Known rows, with every step that occurs:
zasi-buved-fidi-sode-lidaf: [-0.33  0.49 -0.31  1.39 -0.72  5.01 -0.10  2.20 -0.16  2.71 -0.92  3.27
 -0.58  1.17 -1.96  2.36 -1.92 -0.85 -1.04  1.01 -2.64 -0.30 -0.31  1.11
  2.12 -0.08  0.07 -1.25 -2.52]
nelo-lega: [ 0.78 -0.53  1.56 -1.03 -1.85 -1.05  0.07  1.36 -2.44 -0.23  0.92  1.83
 -0.09 -0.88 -2.24  0.63  1.14  0.38  0.05  2.69 -0.22  0.69 -0.40 -1.52
 -0.59  1.89 -0.02 -1.03  0.67]
nelo-mumi: [ 1.61  2.03  1.97 -3.56 -2.57 -4.08 -0.60  0.50 -0.36 -0.53  2.09  3.24
 -0.88 -2.85  0.50 -0.75  1.42  1.07  0.61  0.33 -0.38  0.92  0.75 -2.41
 -1.00 -0.66 -0.43  0.16 -0.15]
nelo-buved: [ 0.90  2.59  0.12  0.23 -2.28 -2.17  1.67 -1.08 -2.32  0.42  0.09 -0.41
 -0.76 -2.14 -1.42 -0.01  0.55 -1.50  0.11 -0.45 -1.83  0.67  2.75  0.13
 -0.33  1.15 -1.12  0.61 -0.18]
fidi-buved: [ 1.32  3.03 -1.66  0.16 -1.09 -0.94  1.12  1.84 -2.40 -0.30  0.81  1.42
  0.83 -1.44 -0.10  2.86  0.90  0.25  0.58  0.12  0.78 -0.77  4.33 -1.06
  0.59  0.76 -0.44  0.49  0.36]
mumi-nelo-tegi: [ 3.23  0.05  1.48 -2.64  0.36 -4.19  1.22 -1.43 -1.00 -0.55  0.38 -2.65
  0.21  0.56  0.71  0.96 -0.31  2.40  0.70  0.49 -0.73  0.32  0.96 -0.96
 -1.87  1.18  1.38 -0.05 -1.12]
fidi-sode-lidaf: [-0.35 -0.23 -0.87  0.34 -0.99  1.38 -1.03  1.34 -0.42 -0.33  0.85  4.41
 -0.31 -0.41 -1.26  1.46 -0.59 -2.29  0.07  4.80 -1.92  0.62 -0.24 -2.92
  1.05  0.39  0.81 -1.50 -1.38]
sode-lidaf-tegi-nelo-lega: [-0.11 -3.53 -0.66 -1.09  0.77 -0.38  1.05 -0.13 -1.82 -2.34 -1.23 -0.17
  1.02  0.99 -0.60 -1.76  1.20  0.59 -1.06  1.15 -1.29 -0.55 -4.16 -3.71
  0.00  1.10  4.15 -0.32  3.98]
tegi-lidaf-sode-fidi: [-2.67  0.71  1.74  0.25 -0.40  0.02 -3.86  0.61  4.19  0.88  1.30  1.70
 -0.52 -0.08 -0.94 -2.53  1.69 -2.30 -2.26  0.58 -0.48  0.50 -1.53  0.31
  0.57 -0.26 -0.95 -1.65  0.88]
sode-fidi-buved-nelo-tegi-lidaf: [ 0.43 -1.04  1.43 -1.47  3.75 -1.06 -0.78  0.52  0.64  0.59 -0.02 -2.22
  1.15  1.78 -0.16 -0.82  1.33  0.81 -1.00  0.41  3.45 -1.09 -2.06  3.19
  0.88 -0.09 -0.83  0.54 -1.02]
tegi-nelo-vizi: [ 1.65  0.70 -0.45 -2.80  0.34 -3.70 -2.12 -1.96 -0.83 -0.68  1.15 -0.65
  1.68  0.05  2.16  1.36  1.15  0.66  0.53 -1.34 -1.50  1.03  1.82 -0.37
 -1.27  1.71 -0.22  0.58  4.26]
zasi-buved: [ 1.93  3.07  2.54 -0.62 -2.69  0.29  1.24  0.82 -1.53  1.37  1.16  1.31
  1.06 -1.53  0.47  1.29  1.45 -0.34 -0.64 -0.18  0.28  0.19  2.74  0.80
 -0.96  1.32 -0.03  0.12  1.45]
tiget-nelo-tegi: [ 0.81 -1.61  1.52 -1.81 -0.81 -2.41 -0.53 -1.69 -2.54 -1.58 -0.30 -2.07
 -1.29 -1.23  0.54  0.05  0.14  1.96  0.82  1.26  1.64  1.27 -0.39  2.06
 -2.80  0.11  1.74 -1.39  0.31]
sode-lidaf-tegi-nelo: [ 0.67 -0.68 -0.92 -1.34  0.37 -0.69  0.37 -1.30 -0.41 -2.83 -0.62 -0.36
  1.22  0.62  1.67 -0.81  1.35  0.33 -1.03 -0.05 -0.77 -0.36 -1.30 -3.48
  0.22  0.00  4.61  0.33  4.26]
zasi-buved-fidi-sode-lidaf-tegi-nelo: [-0.06 -0.61 -2.36  1.82  0.20  5.58  1.39  1.32 -0.23  1.27 -1.31 -0.07
  0.62  2.59  0.91  1.13 -1.78 -0.78 -1.08 -0.93 -2.25 -1.13 -1.73  0.05
  2.19 -1.06  2.39  0.29  2.23]
mumi-nelo-buved: [ 0.69  1.83 -0.62  1.04 -1.32 -3.66  3.35 -3.41 -1.42 -0.40 -0.37 -1.70
 -0.51 -0.60 -0.46  0.54 -0.04 -0.05  1.53 -2.16 -3.60  0.19  3.64 -1.46
 -0.59  1.18 -0.11  1.66 -1.71]
sode-fidi-buved-zasi: [-1.94 -0.88 -0.09  2.62 -0.38 -0.41  0.10  1.57 -0.53  1.49 -0.57  1.76
  1.59  0.41 -2.86  0.09  1.18 -0.18 -1.07  0.57  3.81 -0.37  5.03 -0.86
 -0.56  0.03  0.04 -0.14  0.13]
tiget-nelo-vizi: [ 0.16 -1.17 -0.58 -2.06 -1.50 -2.92 -2.01 -3.75 -0.85 -2.39  0.20 -0.51
 -0.34 -1.51  1.44  1.04 -0.18  2.34  0.99 -1.23  0.83  1.66  1.95  2.67
 -2.88  1.00  0.04  0.42  0.96]
lidaf-tegi-nelo-lega: [ 1.03 -1.53 -0.37 -0.48 -0.73 -0.42  1.59  0.41 -2.62 -1.61  0.40 -1.52
  1.10  0.56  0.70 -0.94  1.29  0.51 -0.01  0.77 -0.02 -0.06 -1.76 -2.58
 -0.47  1.03  2.32  0.29  5.21]
lidaf-sode-fidi-buved-nelo-vizi: [-2.21 -1.43 -0.02  1.11  1.87 -0.26 -1.45 -0.40  3.84 -0.91  0.17 -0.66
  1.65  0.46  1.46 -0.33 -0.77  1.99  0.24 -3.38  3.61  0.44  2.80  1.77
 -1.34  0.55 -2.59  2.27 -1.59]
lidaf-sode-fidi: [-2.41  0.25  2.77  0.95 -1.72 -0.05 -2.27  1.47  3.16  0.25  1.18  1.83
 -0.43 -0.26 -1.46 -1.91  1.01 -0.41 -1.80  0.20  0.70  1.37  1.89 -0.83
 -1.04  0.02 -0.21 -1.08 -0.21]
sode-lidaf-tegi: [ 1.80 -0.01 -0.19 -2.20 -1.50 -0.32  0.45 -0.78  0.54 -2.38 -0.59  0.48
  0.01 -0.67  0.08 -1.12  0.48  1.07 -2.09  0.92  1.34 -0.09 -0.77 -2.62
 -0.15  0.66  3.40  0.14  1.16]
lidaf-sode-fidi-buved-nelo: [-3.25 -0.29  1.14  3.47  1.18  2.32  0.00  1.50  2.71 -1.18  0.25  0.97
  0.90  0.81  0.60  0.12  0.47  0.62  0.66 -1.70  3.65 -0.04  2.92 -0.36
 -0.01 -0.99 -1.19  1.08 -1.90]
tiget-nelo-lega: [-1.66 -3.06  0.82  0.45 -1.78 -0.58  0.02 -0.97 -3.32 -2.43 -0.33  1.23
 -0.85 -1.02 -1.64  0.12  0.91  1.34  1.46  1.54  0.07  1.00 -0.76  0.09
 -1.72  0.55  1.21 -1.59  0.61]

Rows:
[ 1.61  2.99  1.74 -0.38 -1.95  2.75  0.62  1.12 -0.76  2.53 -0.01  0.54
 -0.07  0.36 -0.99  2.31 -0.23  1.18 -1.28 -2.05 -0.35 -0.19  2.36  2.41
  0.33  0.30 -0.53 -0.36  0.08] => zasi-buved-fidi
[ 0.20 -0.74 -2.30  3.08 -0.81 -0.38  3.37 -3.01 -2.50 -0.25 -1.64 -3.53
  0.87 -0.81  0.74 -1.74  0.00 -2.34  0.85 -1.38  0.27  0.02  2.48 -1.80
 -1.30 -0.06  1.10  1.92  4.89] => lidaf-tegi-nelo-buved-zasi
[ 2.61  0.85 -0.25 -1.91  3.81 -0.21  0.41 -0.09 -1.05 -0.44  0.05 -2.31
  1.23  0.06  2.57  1.41  0.48  0.13  1.39  0.79  2.44 -1.43 -1.97  2.07
  0.77  0.04 -1.56  0.47 -0.14] => fidi-buved-nelo-tegi-lidaf
[ 2.99  0.57  0.53 -3.44  1.81 -3.98 -0.08 -2.33 -0.14  0.10  0.42 -2.74
  0.09  0.61  1.23  0.35  0.42  0.48  0.36  0.95 -2.28 -0.49 -2.36  0.01
 -0.61  0.90  0.51 -0.84  0.01] => mumi-nelo-tegi-lidaf
[ 0.98  0.07 -1.68  0.99 -1.70  5.97  1.48  1.88  0.49  1.52 -1.25  0.73
 -0.40  1.38 -0.76  0.86 -2.68  0.11 -1.97 -0.03 -0.56 -0.77 -0.97  1.17
  1.75 -0.37  1.37  0.18 -1.14] => zasi-buved-fidi-sode-lidaf-tegi
[ 0.71 -0.63 -2.83  0.21 -1.08  4.71  0.04  1.07  0.89 -0.16 -1.01  1.19
 -1.44  1.54 -1.22  1.19 -2.92  0.37 -1.51  1.94 -0.19 -0.20 -1.60 -0.93
  2.37 -0.92  1.60 -0.10 -1.63] => buved-fidi-sode-lidaf-tegi
[ 0.19  0.79 -4.60  3.18 -1.25  3.22  2.29 -0.20 -2.12  1.11 -0.60 -2.70
 -1.05  1.48 -0.24  0.85 -2.44 -1.96  0.79 -1.39 -3.05 -0.06  0.57  0.44
  2.50 -1.37 -0.55  1.60  1.35] => lidaf-tegi-nelo-buved-fidi-sode
[-2.23 -2.37 -0.70  1.95  2.89 -0.21 -2.34  2.04  2.31  2.93 -1.42 -1.43
  0.45 -0.23 -1.23 -2.83 -0.39 -2.30 -1.26  1.08  2.46 -0.87 -1.21  1.38
 -0.87 -0.09 -1.68 -1.89  0.43] => nelo-tegi-lidaf-sode-fidi-buved-zasi
[-1.54  0.09 -0.91  1.70 -2.54 -1.71  1.57 -3.52 -3.01 -1.69 -1.04 -0.90
 -1.73 -2.36 -0.84 -0.42  0.34 -0.54  1.65 -1.61 -1.50  1.01  2.30  1.79
 -1.23 -0.01  0.16  0.33 -0.48] => tiget-nelo-buved
[-3.39 -0.13  0.77  0.34  2.35 -0.82 -1.52  0.93  4.35 -0.62  0.92  2.18
  0.06 -0.80  1.49 -2.93  1.28 -0.33  0.99 -2.73  1.49 -0.69 -2.15 -0.17
  0.88 -2.64 -2.87  1.14 -1.81] => tegi-lidaf-sode-fidi-buved-nelo-mumi
[-0.92 -0.77  2.48 -1.73  1.09 -1.60 -3.89  1.06  3.63  1.83  0.45 -1.34
 -1.01 -0.03 -0.99 -3.61  0.60 -1.24 -2.71  1.30  0.18  0.56 -3.68  1.97
 -0.76  0.35 -0.65 -2.40  0.30] => nelo-tegi-lidaf-sode-fidi
[ 0.97  0.16  0.07 -1.45  2.18 -2.69 -1.06 -1.93  2.30 -0.15  0.08 -2.69
 -0.53 -0.03  2.52 -1.00 -0.99 -0.73  1.00 -0.21 -2.52 -0.18 -2.96 -0.39
 -1.03  0.50 -0.52 -1.23 -0.28] => mumi-nelo-tegi-lidaf-sode
[-0.99 -1.29  5.15 -0.33  2.28  1.85 -1.49  0.10  4.00  2.08  0.08 -2.59
  0.75  0.77  1.44 -3.42  0.46 -0.50 -1.64 -1.13  2.49  0.08 -4.29  4.28
 -1.36 -0.05 -1.40 -0.41 -0.05] => zasi-buved-nelo-tegi-lidaf-sode-fidi
[-0.08 -0.83 -1.97 -0.47 -0.19  2.61  1.39  1.47  0.26  1.23 -0.65  1.62
 -0.27  0.86  1.12 -1.25 -1.55  0.32 -0.31 -1.84 -3.15 -0.82 -3.35 -0.93
  1.60 -2.42  1.51  1.09  0.96] => zasi-buved-fidi-sode-lidaf-tegi-nelo-mumi
[-0.08  1.95 -2.60  2.60 -1.99  3.00  1.05  0.60 -1.75  2.41 -0.18  0.49
 -2.39  0.13 -2.82  2.15 -2.76 -2.15  0.91  0.80 -3.30  0.72  1.74  1.65
  2.27 -0.47 -2.89  0.15 -3.04] => nelo-buved-fidi-sode
[-0.92 -1.55  1.79 -0.97  2.23 -3.00 -2.15 -1.41  4.30  0.90  0.06 -2.65
 -0.52  1.58 -0.08 -3.16  0.02  0.12 -1.37 -0.33 -1.59  0.11 -2.96  0.41
 -1.06  0.27  0.09 -1.36 -1.02] => mumi-nelo-tegi-lidaf-sode-fidi
[ 0.54  0.47 -0.87  0.14  4.11  1.48 -0.41  0.38  1.28 -0.49 -0.29 -2.28
  0.41 -0.73  3.58  0.31 -1.06 -1.18  2.06 -0.27  1.89 -1.04 -2.59  1.44
  0.16 -0.51 -2.52  0.05 -0.74] => fidi-buved-nelo-tegi-lidaf-sode
[-4.03 -1.05 -1.53  4.12  1.35  1.40 -2.17  1.34  2.96  1.75 -0.76  1.67
  0.87 -0.35 -1.20 -1.72  0.51 -3.38 -0.66 -0.03  1.83 -0.95  1.29 -0.43
  0.36 -0.69 -1.85 -1.38  0.91] => tegi-lidaf-sode-fidi-buved-zasi
[-1.21 -0.86 -1.29  0.46  3.47 -3.26 -0.85  0.43  2.89  0.98 -0.66 -2.82
  0.33  1.31  0.05 -1.66 -0.30  0.01 -0.45 -1.67 -1.33 -1.34 -1.41  0.96
  0.03  0.31 -0.57 -0.56 -1.73] => mumi-nelo-tegi-lidaf-sode-fidi-buved
[ 3.16  1.37  1.16 -4.04  0.91 -2.66 -1.93  0.05 -0.54  1.04  0.97 -1.43
 -0.46 -1.07  0.45 -0.29  0.96 -0.85 -1.12  2.46 -0.20  0.09 -3.16  1.49
 -0.02  1.08 -0.39 -1.53  1.61] => nelo-tegi-lidaf
[-0.55 -0.26 -1.40  0.59 -0.08  3.81 -1.67  1.60  0.27  0.87 -0.71  3.77
 -1.54  1.61 -2.35  2.59 -2.12 -0.53 -0.61  2.83 -2.53  0.16 -0.85 -1.07
  2.69 -0.69  0.24 -1.74 -2.93] => buved-fidi-sode-lidaf
[ 1.08  1.83 -0.10  0.86  0.85  1.28  2.09  0.33 -1.45 -1.86  0.60  0.81
  1.63 -0.14  2.02  3.50  0.59  0.93  2.24 -0.47  3.15 -0.68  3.55 -0.90
  0.49 -0.38 -0.73  1.83 -0.68] => fidi-buved-nelo
[ 0.58  1.63 -1.26  1.14 -1.65  3.74 -0.94  2.36 -0.73  1.67  1.12  2.50
 -1.41  1.04 -1.48  3.66 -1.95 -0.73  0.46  2.40 -1.24  0.69  1.71 -0.04
  1.93 -0.88 -1.65 -0.97 -1.84] => buved-fidi-sode
[ 1.50  1.83  4.02  0.01 -0.88  2.61  2.01 -0.83 -0.45 -0.32  0.97  0.30
  1.69 -0.41  2.55  1.76  1.23  0.79  0.88 -0.89  2.77  0.17  2.38  0.89
 -1.04  0.30 -0.36  1.54  0.39] => zasi-buved-nelo
[-2.48 -2.92 -5.20  3.41 -1.52  4.10  1.73 -2.62 -0.93 -1.49 -3.38 -1.53
 -3.16  0.45 -1.97 -0.63 -3.72 -0.20  0.36 -0.88 -2.17  0.17 -1.65  1.98
  1.45 -1.87  1.49  0.44 -3.08] => tiget-nelo-buved-fidi-sode-lidaf-tegi
[-1.16 -0.09  2.22 -0.99  0.46 -2.40  0.48  1.21  1.03 -1.11  1.21  2.54
  0.72 -0.17  0.03 -1.36  1.77  2.76  0.64 -1.89  3.42 -0.24  1.76 -0.69
 -0.08 -2.02 -0.87  2.28 -2.65] => sode-fidi-buved-nelo-mumi
[ 0.41 -1.28  1.10 -0.52 -0.61 -2.31  1.82 -1.10 -1.83 -1.19  0.35  0.56
  0.41  0.80 -1.39  1.16  0.58  1.67  1.31  1.03 -1.91  0.12  0.16 -2.79
 -0.96  1.85  0.93  0.02 -0.85] => mumi-nelo-lega
[ 0.71  1.59  0.47 -1.03  0.37 -1.73  1.69  0.46 -0.94 -1.93  1.23  2.23
  0.54 -1.79  2.49  0.96  0.88  2.04  2.97 -1.52  2.44 -0.44  1.82 -1.80
 -0.16 -1.75 -1.51  2.71 -1.70] => fidi-buved-nelo-mumi
